Each row was made from one path, in order. Every step used is in the known rows, and no mark comes twice. Write each row's path.
In the rows, zero is written as 128.
Known rows:
ginos/redez/sumipe/kitabam/nive/puzu: [158 133 102 145 148 102 118 164 143 107 100  77  99 121 131 100 182 174
 129 133  98 174 158 145  98 130 199 109 211 141 145 156 133 166  78 109
 186 128 179]
kitabam/sumipe/minu/zimu: [132 125 130 137 112 124 142  89  83 104 119 124 169 120 155 181  98  87
  59 121 103 114 123 128 120 107 170 100 111 101 109 111 110 132 123 134
  30 112 142]
gunuk/kitabam/sumipe/minu/zimu: [ 87 121 132 148  88 150 170 104  79 108 129 106 165 116 174 187  95 114
  73 115 101 146 121 141 148 116 151  94 152 129  75 141 105 128 153 135
  23 101 117]
kitabam/gunuk/puzu: [ 98 112 135 100 108 168 130 114 114 172 164 119 124 154  99  98 124 119
 136 131 137 148 151 141 113 116 121 161  70 141 124 140 120 127 122 121
 150 142 113]
badud/fotu: [156 154 145 125 131 135 119 128 129 148 125 120 107 127 115 144 109 132
 132 138 139  93 160 108 109 121 116 127 136 177 118 103  80 123 146 148
 148 160  93]
nive/puzu/gunuk/kitabam/sumipe/minu/zimu: [ 87  90 141 125 107 167 153 113  25 142 161 108 225 150 207 130 115 145
  83 103  77 169 115 162 136 140 160  98  65 113  42 129 123 102 133 161
  39  78 149]
gunuk/kitabam/nive: [ 90 157 163 131  73 155 137 152 176 118 148  86  54  79 133 123 139 121
 147 133 146 103 129 130 177 111 122 118 171 206 129 170 116  97 143 136
 115 132  91]
ginos/redez: [159 153 110 142 134 133 129 150 204 130 148 120 113 166 108  89 140 116
 124 147 126 119 152 146 107 106 137 132 138 169 161  99  95 147 131 100
 149 133 129]
puzu/nive: [149 152 155 119 146 121 131 141 181 139 147 133  99  93  86 119 124 122
 143 129 134  77 133 118 114  86  95 132 105 155 156 119 114 102 142 149
 113 139 127]
badud/redez: [170 148 122 119 165 150  84 143 181 146 129 140 136 154 114 151 107 109
 138 172 148 106 149 138  98  83 122 142 123 153 143 136 115 123 136 108
 142 137 130]
zimu/minu/sumipe: [187 135 123 161 132 115 136  97 112  62 135 117 120 104 132  88 148  70
 120  96 142 129 115 107 184 122 102  91 210  92 155  96 134 134 146 117
 125 119 141]
fotu/badud/redez/sumipe/minu: [207 135  79 138 165 100  74 170 115 121 118 120 193 158 161 142 147 136
 101 111 161 125 164 168  28 118 121 136 117 100 120 133  94 141  98 111
 150 147 124]
gunuk/kitabam/nive/puzu/sumipe/minu/zimu: [113 116 165 122  78 126  99 147  86  85 127 116 140  44 210 170 129 143
  82 116  94 185 106 109 185 136 176 101 125 127  99 162 166  75 153 170
  70 103 130]
pufev/gunuk/puzu/sumipe/kitabam/nive: [103  99 155 123 101 126 129 122 141 139 122 167  70  89 104 116 128 127
 174  93 134 167 136  97 184 150 129 152  97 126 124 179 189 127  83 153
 174 153  93]
nutir/puzu: [157 142 140 166 106 120  92 100 162 127 101 146 119 123 152 105 108 104
 152 166 144 106 152 116 121 105 130 130 123 157 172  65 114 112 149 124
 108 114 143]
fotu/badud: [165 170 122 119 111 126 123 154 160 172 131 133 130 101 140  86 125  82
 140 135 158  59 150 102  74 122 114 162  85 172 145 105  79 121 151 127
 112 125  88]
nive/puzu/nutir: [130 138 121 115 112 103 107 151 114 148 107 104 108 123 131 102 117 122
 124 183 116 123 117 100 111 118 140 152 107 147 105 112 135 123 170 112
 106 101 139]
puzu/sumipe/minu/zimu: [169 120 143 109 114 120 101 112 115  70 125 169 146  93 161 201 116  83
  85 130 124 119 120 120 162 118 155 117 108  92 122 103 134 108 148 167
  72 119 111]
gunuk/kitabam: [119 154 136 129  98 163 144 136 162 124 148 104 102 114 133 127 128 104
 156 148 146 118 148 129 155 116 111 131 171 196  98 133 100 118 164 127
 103 115  92]
zimu/minu/sumipe/redez/ginos: [150 126  95 157 180  85 181 127 131  49 135 126 130 103 110 163 120  84
 111 110 132 109 100 114 157 148  74 110 199  81 213 104 148 158  89  98
 140 130 176]
nive/puzu/sumipe/redez: [194 158 122 103 179  96 119 145 126 120  80 158 177 132 134 124 110 138
 109 164  99 153 110  62 104 146 146 138 103 106 155 129 154 105 115 129
 134 108 162]
nutir/puzu/sumipe/minu: [177 120 133 169 113  78  50  96 117  76  95 169 153 129 193 140 129 123
 111 129 142 125 114 134 133 122 130 112 101  86 157  67 139  98 124 147
  91 118 147]
nutir/puzu/sumipe/minu/zimu: [162 105 148 157  96 104  75  86 102  85  91 192 161 100 199 187  92 109
  94 142 122 140 122 120 161 114 157 111  97  77 162  63 148  98 161 163
  70 111 140]
pufev/gunuk/puzu: [135 109 138 128 102 145 145 115 150 155 159 137 116 144  92  68 121  88
 170 108 138 187 181 104 130 136 106 174  71 168 104 113 143 132 103 118
 154 139 102]
fotu/badud/redez: [172 160 108 121 154 138  89 173 172 199 127 152 165 138 140 114  97 112
 134 153 161  78 152 120  50  98 108 165  74 156 157 136  93 121 152 109
 142 139 100]
nutir/puzu/gunuk/kitabam/sumipe/minu/zimu: [ 60  80 150 173  72 159 144  80  48 137 130 147 195 168 217 152  84 154
  99 109 105 144 108 189 167 126 135  89  75 101  95  94 121  98 145 161
  43  93 133]
kitabam/gunuk: [123 118 131  79 128 171 121 135 137 151 184 133  95 158  99  99 139  91
 141 152 161  76 143 145 109  93 140 140  95 148 147 127  86 138 103 104
 113 129 114]
nutir/puzu/gunuk/kitabam/sumipe: [ 54 118 146 166  75 166 146  86  94 148 120 130 169 201 180  89 109 183
 147 112 136 104 112 158 146 142 110 104  86 138 113 106 107 114 137 124
 100 110 109]
nutir/puzu/nive: [142 137 161 168 125 108 104 116 174 149 108 157 114 100 127 106 100 147
 154 141 131  96 135 120 110  83  96 125  99 142 193  80 128  89 154 144
 113 132 155]
fotu/badud/redez/sumipe/puzu: [189 155  85 125 186 107  79 149 159 181  65 134 174 143 115 148 129 155
 101 127 157 105 153 105  23 142 124 154 124  98 131 127 113 144 141 108
 192 156 117]
gunuk/puzu/sumipe: [142 150 141 121 100 124 110  94 135 108  90 138 145 121 123 138 133 138
 133 112 135 149 128  89 144 157 113 155  92 119 118 124 155 112 159 152
 161 150  88]
pufev/gunuk/kitabam/sumipe/redez/ginos: [ 43 107  99 126 140 131 230 149 144 125 160 124 137 176 100 153  95 143
 143 111 141 112 136 108 117 165 100 140 121 167 151 154 111 190  38  53
 105 137 117]
nive/puzu/gunuk/kitabam/sumipe: [ 83 129 136 115 110 170 154 119  67 155 148  93 197 181 171  70 141 175
 135 108 111 127 117 136 115 157 133 114  73 148  63 142 110 118 128 129
  92  96 124]
nive/puzu: [181 152 131 116 142 124  97 133 135 131 131 108 145 104 142  85 138  94
 136 161 118 130 160  93  91 120 153 142 114 171 120 100 119 115 137 122
 103 103 156]
sumipe/kitabam/nive/puzu: [146 141 144 123 143 120 100 148 135 149 117 109  81  45 143 116 135 101
 153 167 103 120 137 115 124 108 171 129 153 170 131 155 146 108 112 151
 103 103 172]
nive/puzu/gunuk/kitabam/sumipe/redez/ginos: [ 46 117 108 111 162 142 198 147  85 139 144 102 209 180 147 144 113 187
 124 123 101 106 106 145  95 182 109 131  64 141 122 148 124 137  69 106
 106 109 162]
kitabam/sumipe/redez/badud: [109 170 118 131 147  92 164 108 127 143 150 129 177 171 103 165 113 115
 113 139 116 110 135 117  69 150 159 143 124 110 144 129 105 159 111  86
 104 135 140]
puzu/sumipe: [163 156 140 102 117 127 100 117 158  84 113 152 119 125 126 142 143 110
 133 131 157  78 120  90 144 132 131 131 122 128 144 113 121 125 139 135
 126 139  88]
minu/sumipe/kitabam: [165 138 122 132 147 126 147 104 117  91  81 161 102  85 107 124 123  67
 176 142 132 132 106 130 162 117 131 102 224 137 128 140 138 141 135 144
 119 128 134]

Write each row's path:
[107 118 142 130 128 156 146 103 120 132 110 154 130 126 110  94 141 120
 150  97 128 142  69 148 179 157  90 100 151 120  76 129 154  95 166 170
 149 133 112]
minu/sumipe/puzu/gunuk/kitabam
[183 116 122 121 118 121 126 114  96  49 121 112 138 110 143 198 146  90
  90 118 131 145 166 147 126 117 169 107 170 104 102  98 110 137 122 149
  97 124 127]
redez/sumipe/minu/zimu
[ 83  96 144 109 157 154 153 134 115 215 156 150 108 105  77 126 100 151
 164 128 110 146 136 164 113  86  93 153  83 117 131 176 141 123 123 156
 145 139 146]
sumipe/kitabam/gunuk/puzu/nive
[ 84 115 163 122  70 163 155 162 180 134 190 113  40 109 114  77 139 106
 176 110 161 131 151 116 181 117 124 130 139 212 122 167 123 115  89 112
 128 134  76]
pufev/gunuk/kitabam/nive
[ 78 158 129 140  91 154 167 108 119 122 113  89 138 150 137 126 122 142
 122 119 135 105 124 114 134 133 126 109 165 169  94 149  91 147 141  99
  76 118  95]
gunuk/kitabam/sumipe
[127 154 111 143 121 113 115 140 197 139 216 116 136 165 114 118 167 101
 150 136 133 125 181 168  82 127 159 157 130 159 154  86  87 167 148  86
 156 146 123]
ginos/redez/badud
[ 74 141 133 111 133 100 148 181 148  85 112 106 125  75 149 187 129 182
 123 135 120 121 101  91 144 177 125 134 128 155 179 182 165 114  89 118
 138 136 140]
gunuk/kitabam/nive/puzu/sumipe/redez/ginos
[120 106 123  69 152 158 111 128 113 138 146 180  95 145 114 148 131 116
 157 153 154  75 113 137 144 109 150 133 124 100 141 157 115 156 104 126
 123 129 105]
puzu/sumipe/kitabam/gunuk
[138 138 107 146 133 114 135 159 176  92 110  95  55 132 104 137 178 162
 136 124 128 127 152 168 129 119 172 106 231 140 159 160 115 172  79 112
 196 151 137]
ginos/redez/sumipe/kitabam/nive
[110 122 127  90 149 139 148 128 106 156 115 172 158 181  91 132  96 163
 106 132 117 174 105 111 126 144 115 160  57  77 158 170 153 120 101 127
 181 144 122]
kitabam/gunuk/puzu/sumipe/redez
[116 112 134 121  96 174 161 149 167 138 194 133  88 143 113  75 127  89
 185 125 161 149 172 114 161 122 110 143 137 205  95 129 105 137 114 103
 114 120  78]
pufev/gunuk/kitabam
[163 143 105 150 185  84 129 143 205 138  96 115 117 147  57 120 163 204
  96  93 111 137 131 133  71 127 120 117 168  93 158 107 127 150 124 118
 203 164 158]
ginos/redez/sumipe/puzu/nive
[133 138 131 125 128 125 121  95 124 129  76 162 131  96 124 167 117 128
 156 133 122 154 128 109 158 150 116 151 132 113 100 145 164 131 156 166
 152 131 109]
gunuk/puzu/sumipe/kitabam
[113 142 124 129 130  92 106 124 165 175  81 132  64 113  86 154 105 110
  94 176 123  82  86 105 125 119 111 154 124 115 100 102 143 121 183 127
 121 125 125]
sumipe/puzu/nutir
[168 146 133 124 177  88 118 117 170 119  83 117 109  99  64 153 155 167
 112  98 131 101 129 101  85 129 110 120 160  95 132 112 133 126 132 145
 162 156 145]
redez/sumipe/puzu/nive
[ 87 137 130 143  76 115 132 119 129 152  94 104  92 129 100 135 102 129
 126 152 122 147 118 122 147 127  91 171  98 134  92 127 150 122 183 134
 150 135  98]
gunuk/puzu/nutir
[ 31 144 113 154  97 110 155 106 117 177  59  97 101 143 112 160  94 177
  77 142 112 102  62 101 138 147 112 123 155 111  65 146 134 147 192  97
  89 118 105]
gunuk/kitabam/sumipe/puzu/nutir
[ 97 106 157 165 118 137 138 107 115 120 151 113  84  87 137  85 157 132
 109  59 124 135  55 147 237 155  80  75 181  75 116 142 178  82 146 173
 159 123 130]
zimu/minu/sumipe/puzu/gunuk/kitabam/nive
[184 151 133  98 133 116  80 125 122 100 103 136 163 112 154 106 145 127
 128 139 130 124 127  66 111 145 157 136 102 127 130 108 136 115 143 130
 119 116 129]
nive/puzu/sumipe
[122 151 120 153 130 114 116 146 159 174 201 111 135 173 113 140 141 153
 139 121 123 136 191 161  68 142 146 146 137 165 136  85  65 170 158 104
 191 178 104]
ginos/redez/badud/fotu
[173 148  90 136 131 123 139 141 173  75 121  92 121 194 101 104 180 156
 121 116 143 138 170 150  95 132 152 119 190 136 150 101  88 179 104  86
 191 148 119]
ginos/redez/sumipe
[208 122  93 133 175 112  69 142 125  68 122 109 168 175 138 180 154 134
 102 128 151 147 163 182  78 100 134 114 163  95 108 132 114 140  79 114
 151 148 150]
badud/redez/sumipe/minu
[141 101 119  68 165 148  93 139  78 153 137 167 138 128 143 112 136 131
 148 160 128 121 122 114 109 123 180 136 104  98 127 154 128 149 109 121
 114 105 150]
nive/puzu/sumipe/kitabam/gunuk
[129 128 108 112 172 139  96 153 192 112 154 126 134 131 110 209 118 106
 150 166 169  55 160 154  83 107 105 159 109 168 176 120 112 156 104  90
 140 159 130]
badud/redez/ginos
[ 29 120 113 112 144 151 218 138 118 127 151 119 164 193 118 178 108 171
 129 116 129  61  99 168 125 171  85 128  85 140 134 153 105 145  67 114
 114 133 118]
puzu/gunuk/kitabam/sumipe/redez/ginos
[ 54  96 147 123  59 128 143 188 129 165 162  93  45 111 132  58 127 146
 155 141 130 170 117 103 170 126 134 147 110 186  91 172 154 114 126  95
 122 115 103]
pufev/gunuk/kitabam/nive/puzu/nutir
[148 140 107  94 185  83 127 153 142  87 102 144 175 111 132 185 122 142
 119 154 118 100 121  75  87 173 130 155  89 119 186 118 152 140  86 110
 134 129 166]
nive/puzu/sumipe/redez/ginos
[167 159 124 100 169  78 103 137 120 126 146 156 197 128 140 149 135 127
 132 154 109 160 142  83  80 170 170 162  98  96 147 118 146 125 138 116
 138 121 157]
nive/puzu/sumipe/redez/badud
[ 89  91 139 122 147 142 169 110  74 167 116 169 120  92  64  99 107 147
 174  93 111 186  91 155 142 103  92 120 136  91 143 191 170 127 126 161
 162 157 150]
minu/sumipe/kitabam/gunuk/puzu/nive
[101 141 149 121  87  92  97 163 126 140 106  85  60  88 129 105 131 135
 114 166 113 108  99 103 133 112 152 141 103 151 131 148 151 100 145 124
 118 118 137]
kitabam/nive/puzu/nutir
[ 48  84 111 120 101 137 165 109  44 160  86 153  84 133  81 117  96 134
 156 139 121 183  69 162 172 125 110 136 150  83 103 184 171 157 153 127
 161 145 118]
minu/sumipe/kitabam/gunuk/puzu/nutir
[112 119 101 136 145 153 147 141 169 138 134 105 133 215 108 104 181 202
 122  94 124 156 134 188 128 166 117 113 158 116  81 117 114 149 128 128
 213 137 112]
ginos/redez/sumipe/puzu/gunuk/kitabam
[177 111  95 142 128 116 139 135 133  62 135 110 149 163 138 167 154 125
  72 114 111 176 169 174 114 115 178 101 177 106 130  93 102 162 112 121
 137 130 141]
ginos/redez/sumipe/minu/zimu
[108  74 129 156 166 132 172 105  61 160 157 143 121  91  91  91 116 145
 142  71 107 193  96 156 174 102  69 107 163  40 153 166 173 137 134 147
 162 131 172]
zimu/minu/sumipe/kitabam/gunuk/puzu/nive
[172 105 130 148 169 118 122  83 108 119 140 148 133 127 119  87 151  91
 101  79 123 120  77 134 182 149  84  94 138  40 124  77 163 106 142 159
 152 117 154]
zimu/minu/sumipe/puzu/gunuk
[ 63 115 182 158  57 165 114 129 148 146 149 131  83 132 173  88 131 159
 175 128 147 101 115 177 193 121 110 111  95 176 146 126 130  66 133 166
 137 122 108]
nutir/puzu/gunuk/kitabam/nive
[121 123 145 102 116 177 130 147 110 156 180 107 161 149 165  70 145 135
 165 138 121 146 141 149 137 138 117 134  85 180  65 124 117  90 143 155
 116  93 125]
nive/puzu/gunuk/kitabam
[165 137 128 120 143 106 107 141 107  94  83  80  85  72 139 132 175 140
 149 138 121 141 157 115 111 135 189 114 205 143 118 163 139 139  87 137
 147 122 165]
redez/sumipe/kitabam/nive/puzu
[105  76 142  94  98 151 113  99  60 128 150 164 169 128 146 175 107 119
  78 106 113 184 120 144 152 128 148 140  43  63 115 140 153 116 133 163
 112 135 111]
kitabam/gunuk/puzu/sumipe/minu/zimu
[188 133 117 172 167  93 117  80 127 103 103 129 118  82 114 105 138  75
  85  96 123 137  92  89 165 140 100  96 210  61 141  83 161 128 163 129
 132 119 168]
zimu/minu/sumipe/puzu
[144  86 108 131 162 150 148 111  68 119 173 149  97 122 120  98 133  75
 140 116 142 128 108 155 182 101 120  92 216  65 154 142 128 165 112 111
 122 109 159]
zimu/minu/sumipe/kitabam/gunuk
